Each row was made from one path, in order. Every step used is in the known rows, and no mark comes twice. Write each row's path.
Known rows:
vurur > viden > rofu > dusi > napuzo: [3.169, -1.418, 0.762, 0.212, -0.158, -2.176, 2.514, 0.793, -3.305, -2.097, -0.102, -3.982, -3.848, 1.654, 1.351, 5.096, -0.282, -0.741, -1.960, 0.738, -2.213, -0.588, 1.352, 0.054]
tagin > vurur > viden > vavu > napuzo: [-2.076, 1.303, -2.083, 0.007, -1.246, -2.311, -0.287, 1.011, 3.738, -2.462, -2.015, -4.178, -1.167, -0.347, -1.356, 3.627, 1.017, 2.670, -2.702, 2.129, -2.474, -0.552, 1.512, -2.762]
nuva > vavu > napuzo > dusi: [0.419, 2.374, 1.095, -1.950, -1.239, -0.498, -0.379, 0.217, 2.222, -3.372, 2.748, 0.079, 1.629, 2.092, -2.922, 0.099, 2.939, -0.107, -2.471, -2.740, -2.546, -2.903, 0.253, 1.619]
rofu > tagin > vurur: [-0.175, -0.475, -0.761, -0.635, -0.060, -0.555, 1.522, 1.594, 1.902, 0.773, 0.625, -1.300, 0.339, 1.353, -1.691, -1.030, 1.663, 2.114, -1.827, 1.403, -0.031, -0.055, 1.258, 1.337]
viden > rofu > tagin: [-0.555, -0.414, 1.749, 0.328, 0.465, 0.283, 1.858, 2.373, -2.288, 1.986, 2.673, -2.228, 1.190, 1.954, 0.752, 0.886, 1.680, -0.670, -0.850, 1.303, -0.749, -0.021, 2.440, 1.247]
dusi > napuzo: [1.298, -1.201, 1.660, -0.320, -0.261, -1.063, 0.601, -0.500, -0.472, -1.306, 0.124, 0.825, -3.388, 0.104, 1.281, 0.260, 0.550, 0.030, -1.083, -0.729, -1.282, -0.614, -0.373, -1.503]
tagin > vurur > viden > rofu > dusi: [1.253, 0.378, -2.028, -0.807, 0.925, -2.048, 2.257, 1.409, -0.490, -0.897, -1.722, -6.229, -0.695, 2.875, -1.456, 3.206, -0.340, 0.982, -1.822, 1.842, -1.231, -0.191, 2.101, 1.541]
tagin > vurur > viden: [-0.627, -0.403, -2.914, 0.049, -0.955, -1.453, 0.760, 0.308, 2.744, -0.732, -1.912, -2.681, -0.730, 0.328, -1.261, 1.745, -0.459, 2.113, -1.099, 1.178, -1.001, -0.837, 0.712, -0.055]
rofu > tagin > vurur > viden: [-0.068, -1.848, -2.772, 0.145, -1.617, -0.935, 2.324, 1.963, 2.260, 0.087, 0.339, -2.484, -0.284, 0.302, -1.202, 2.625, 0.974, 2.173, -1.752, 2.321, -0.723, -0.991, 1.674, 1.097]
vurur > viden > rofu: [-0.738, -0.378, -0.455, 0.894, -0.565, -0.696, 1.053, 1.253, -1.083, 0.839, -0.119, -3.767, -0.040, 0.826, 1.056, 3.331, -0.639, -0.720, -0.454, 1.192, -1.967, -0.606, 1.856, 0.107]
nuva > vavu > napuzo > viden > rofu: [-0.001, 1.113, 4.898, 0.179, -0.160, -1.247, -2.604, 0.028, 1.173, -2.157, 3.054, -3.312, -0.106, 2.993, -0.617, 2.568, 2.378, -1.686, -0.717, -1.090, -2.367, -5.281, 1.350, 1.641]
rofu > dusi > napuzo > viden > nuva > vavu: [5.655, -2.611, 3.542, 0.144, 0.411, -1.150, -0.597, -1.333, -2.295, -6.173, 0.394, -0.346, -1.864, 2.345, -0.802, 4.526, 0.904, -0.450, -2.173, -0.104, -1.729, -3.547, -0.278, 2.977]
rofu > dusi > napuzo > vavu: [2.700, -0.427, 0.121, -2.126, 0.067, 0.009, -0.566, -0.084, -2.310, -2.376, 0.391, -1.483, -3.576, 0.161, -0.287, 3.189, 1.173, -0.492, -2.578, -0.110, -1.073, -0.563, 0.776, -0.786]
tagin > vurur > viden > nuva > vavu > napuzo: [1.132, 1.146, -1.056, -1.280, -1.777, -1.039, -0.265, 1.068, 4.224, -5.369, -1.664, -2.870, 1.440, 2.945, -3.421, 2.242, 2.497, 3.247, -2.137, -1.288, -2.217, -4.060, 0.252, 2.679]
tagin > vurur: [-0.685, 0.846, -1.059, -0.638, 0.663, -0.906, 0.180, 0.014, 2.292, -0.108, -1.678, -1.289, -0.491, 1.372, -1.510, -1.837, 0.430, 2.020, -0.897, 0.129, -0.408, -0.293, 0.336, -0.177]
rofu > vurur > tagin: [3.076, -0.849, -3.067, -0.043, -1.337, -1.808, 0.128, -0.612, -2.156, -0.987, -0.270, -0.698, -0.568, -1.052, 2.445, 2.515, 1.704, -0.614, -0.439, 2.297, -0.479, 1.530, -0.965, 1.220]
dusi > napuzo > viden: [1.183, -1.983, 3.045, 2.066, -0.536, -1.416, -1.137, -1.758, -0.106, -1.487, 1.129, 0.150, -5.551, 0.245, 1.611, 2.614, -0.054, -1.232, -0.875, 0.372, -1.739, -2.256, 0.253, -1.514]
viden > rofu > vurur: [1.711, 1.486, 0.591, 0.132, 0.690, -0.584, 1.086, 1.209, -2.902, 0.323, 0.302, -4.125, -0.621, 1.538, 0.693, 1.371, 0.198, -1.148, -0.551, 1.786, -2.133, 1.299, 0.962, 1.429]
vurur > viden > vavu > napuzo: [-1.491, 0.648, -0.849, 0.964, -1.749, -1.368, -0.387, 0.937, 1.489, -2.362, -0.221, -2.533, -0.770, -1.718, 0.455, 5.560, 0.672, 0.677, -1.886, 1.579, -2.198, -0.363, 1.208, -2.835]
dusi > napuzo > viden > vavu: [-0.074, -2.390, 3.197, 2.206, 0.241, -1.686, -1.492, -1.449, -1.001, -1.868, 0.380, -0.114, -4.222, -1.646, 2.153, 4.551, -0.413, -1.115, -2.188, 2.716, -2.527, -0.489, 1.509, -3.931]

Write each row's path:
[-0.286, 0.712, 3.890, -0.363, -0.214, -1.705, -1.217, 1.552, 2.935, -1.922, 3.547, -4.776, -0.033, 4.359, -2.244, 1.545, 3.990, 0.484, -2.425, 0.297, -2.645, -5.701, 2.548, 2.697] => nuva > vavu > napuzo > viden > rofu > tagin > vurur
[0.261, -0.211, 0.522, -1.411, -0.686, 0.568, -1.210, -0.434, -0.769, -0.881, 0.599, -0.031, -3.303, -0.937, 0.736, 1.460, 1.191, -0.444, -1.719, -0.281, -2.011, -0.895, 0.896, -2.285] => dusi > napuzo > vavu
[-1.678, -0.005, -1.588, 0.378, -2.060, -1.752, 1.027, 2.659, 3.367, -1.893, 0.159, -3.998, -0.386, -0.277, -1.335, 4.372, 2.289, 2.880, -3.315, 2.970, -2.085, -0.721, 2.405, -1.541] => rofu > tagin > vurur > viden > vavu > napuzo
[-1.415, -2.117, -3.197, 0.608, -0.497, -1.087, 1.738, 2.307, 1.459, -0.089, -0.329, -2.935, 1.034, -1.404, -0.643, 4.511, 0.406, 2.407, -3.115, 4.708, -1.706, 0.755, 3.107, -1.621] => rofu > tagin > vurur > viden > vavu
[1.428, 0.208, -1.543, -2.185, 0.080, -1.419, 0.841, 1.106, -0.935, -1.667, -1.276, -6.543, -3.915, 2.137, -0.996, 4.446, 0.907, 0.922, -4.095, 1.223, -3.212, -1.299, 2.936, -0.851] => tagin > vurur > viden > rofu > dusi > napuzo > vavu
[3.155, -0.372, 2.738, -0.888, 1.447, -1.555, 1.698, 0.771, -3.883, -1.720, 0.343, -2.843, -3.057, 2.681, 1.115, 1.684, 0.750, -0.644, -1.641, -0.209, -1.579, 0.238, 1.259, 0.302] => viden > rofu > dusi > napuzo
[-0.612, 1.400, 2.772, 1.674, -1.537, -1.526, -2.473, -0.950, 1.977, -2.080, 2.351, -1.543, -3.226, 1.054, -0.266, 2.608, 1.288, -1.065, -0.156, -0.585, -0.761, -3.268, 0.104, 0.081] => vavu > napuzo > viden
[0.418, -1.543, 3.733, 1.304, 0.346, -2.309, 0.908, 0.814, 0.052, 0.315, 2.455, -3.758, -4.663, 3.044, 0.734, 1.711, 1.775, 0.241, -2.769, 1.815, -2.947, -2.261, 2.816, 0.122] => dusi > napuzo > viden > rofu > tagin > vurur
[1.205, -1.104, -2.672, 1.259, -0.982, -0.907, 0.555, 0.762, -1.566, -1.753, -1.241, -3.235, -0.501, -2.758, 0.954, 6.430, -1.001, 0.135, -1.611, 4.674, -2.670, 1.936, 0.851, -1.732] => rofu > vurur > viden > vavu
[1.753, 1.447, 2.088, -1.080, -1.304, 0.376, -1.182, 0.756, 1.147, -4.623, 0.227, -0.507, 2.485, 2.560, -1.659, 0.503, 2.956, 1.164, -1.019, -2.414, -1.321, -3.091, -0.652, 3.029] => viden > nuva > vavu > napuzo
[0.469, -1.118, 4.622, 1.838, 0.300, -1.739, -0.518, -1.074, -1.872, -0.191, 1.671, -2.350, -4.727, 1.912, 2.454, 2.371, -0.089, -2.131, -1.072, 0.904, -2.744, -2.116, 1.763, -1.169] => dusi > napuzo > viden > rofu
[0.983, 2.594, 1.743, -1.482, -1.623, 0.330, -0.323, 0.229, 0.934, -4.894, 2.139, 0.203, 2.941, 3.493, -3.300, 0.661, 2.886, 0.525, -3.152, -3.323, -2.835, -2.136, 0.594, 3.144] => viden > nuva > vavu > napuzo > dusi
[-2.171, 0.962, -2.102, -0.174, -2.348, -1.839, 1.731, 2.292, 2.653, -1.729, 1.920, -3.444, 0.057, 0.601, -2.819, 4.457, 2.178, 1.884, -5.770, 2.351, -3.565, 0.227, 3.870, -1.047] => rofu > tagin > vurur > viden > vavu > napuzo > dusi
[3.321, -1.642, 1.453, 1.813, -1.192, -3.508, -0.494, -1.282, -3.977, -1.156, 1.545, -2.956, -5.592, 0.875, 4.948, 4.713, 1.860, -2.780, -1.660, 2.908, -3.349, -0.657, 0.870, 0.046] => dusi > napuzo > viden > rofu > vurur > tagin
[1.705, -1.401, 2.366, 1.230, -0.005, 0.373, -1.943, -1.136, -0.118, -3.146, 0.783, 0.240, 2.174, 1.203, -1.065, 2.833, 0.447, -0.688, -0.516, 0.435, -1.128, -3.397, 0.305, 2.660] => napuzo > viden > nuva > vavu
[2.544, 1.719, 3.904, 0.401, -0.367, -1.533, -2.095, 0.126, 0.097, -3.759, 2.677, -4.896, -1.313, 3.126, -0.709, 3.911, 2.602, -1.864, -0.778, 0.390, -3.458, -4.470, 0.576, 2.804] => nuva > vavu > napuzo > viden > rofu > vurur
[-1.267, 2.150, 4.162, 1.803, -0.437, -1.684, -2.060, -0.316, 0.318, -0.530, 2.834, -4.134, -2.807, 2.860, 0.750, 2.497, 1.532, -1.843, -0.335, -0.279, -1.788, -2.959, 1.903, 0.221] => vavu > napuzo > viden > rofu
[-0.997, 0.196, 0.754, -0.569, 0.958, -0.780, 1.941, 2.609, 0.008, 1.735, 1.007, -3.657, 0.597, 3.067, -0.821, -0.925, 1.654, 1.352, -2.046, 1.706, -1.208, 0.026, 2.925, 1.517] => viden > rofu > tagin > vurur
[-1.419, 0.525, -1.339, -0.001, 0.049, -1.438, 1.674, 1.485, 0.948, 0.791, -1.708, -4.984, -0.362, 1.872, -0.607, 1.524, -0.189, 1.105, -1.461, 1.360, -2.178, -0.679, 2.302, 0.049] => tagin > vurur > viden > rofu
[2.114, 0.254, -1.616, -0.295, -0.062, -1.707, 0.685, 0.508, -3.861, 0.343, 0.116, -3.396, -0.306, 0.617, 3.193, 2.297, 1.824, -1.522, -0.856, 2.580, -1.687, 1.520, 0.692, 1.533] => viden > rofu > vurur > tagin
[0.204, 2.242, -2.197, 0.649, -2.658, -2.019, 0.810, 0.963, -0.089, -3.440, 1.156, -3.627, -1.457, -0.624, -0.976, 6.757, 1.005, -0.146, -4.427, 2.418, -4.690, 1.306, 2.048, -1.368] => rofu > vurur > viden > vavu > napuzo > dusi
[-1.429, 1.579, 1.068, 0.237, -0.096, -0.955, -1.194, 0.755, 0.824, -1.663, 0.010, -1.622, -0.380, -0.605, -0.048, 2.102, 1.409, 0.649, -1.504, 0.888, -1.448, 0.331, 0.958, -2.761] => viden > vavu > napuzo
[3.155, -2.494, 4.174, 0.853, -0.221, -0.604, -1.414, -1.666, -0.429, -4.666, 0.734, 0.901, -1.556, 1.332, 0.175, 3.053, 0.892, -0.317, -1.546, -0.500, -2.326, -3.971, -0.056, 1.370] => dusi > napuzo > viden > nuva > vavu
[3.940, -2.067, 2.806, 1.050, 0.348, -2.217, -0.426, -1.700, -1.730, -3.221, 1.199, -1.163, -5.541, 0.823, 0.616, 4.295, -0.302, -1.412, -1.226, 0.747, -0.756, -1.713, 0.037, 0.020] => rofu > dusi > napuzo > viden
[2.662, -2.586, 2.730, 1.622, 1.176, -2.266, -0.591, -1.470, -2.568, -3.273, 0.118, -1.514, -4.313, -0.949, 1.309, 5.800, -0.554, -0.983, -2.758, 3.240, -1.657, -0.155, 1.364, -2.619] => rofu > dusi > napuzo > viden > vavu
[0.960, -2.271, 5.011, 2.239, -0.092, -1.412, 0.779, 0.538, -2.155, 0.388, 4.156, -2.207, -4.114, 1.773, 2.287, 3.298, 1.209, -1.950, -1.786, 1.698, -2.737, -2.264, 2.686, 0.212] => dusi > napuzo > viden > rofu > tagin
[2.007, 0.612, 1.823, -2.072, 1.215, -0.021, -0.005, 0.959, -4.097, -1.125, 0.978, -3.903, -3.254, 1.707, 0.493, 2.897, 1.143, -1.124, -3.021, 0.294, -2.284, -0.409, 2.362, -0.810] => viden > rofu > dusi > napuzo > vavu
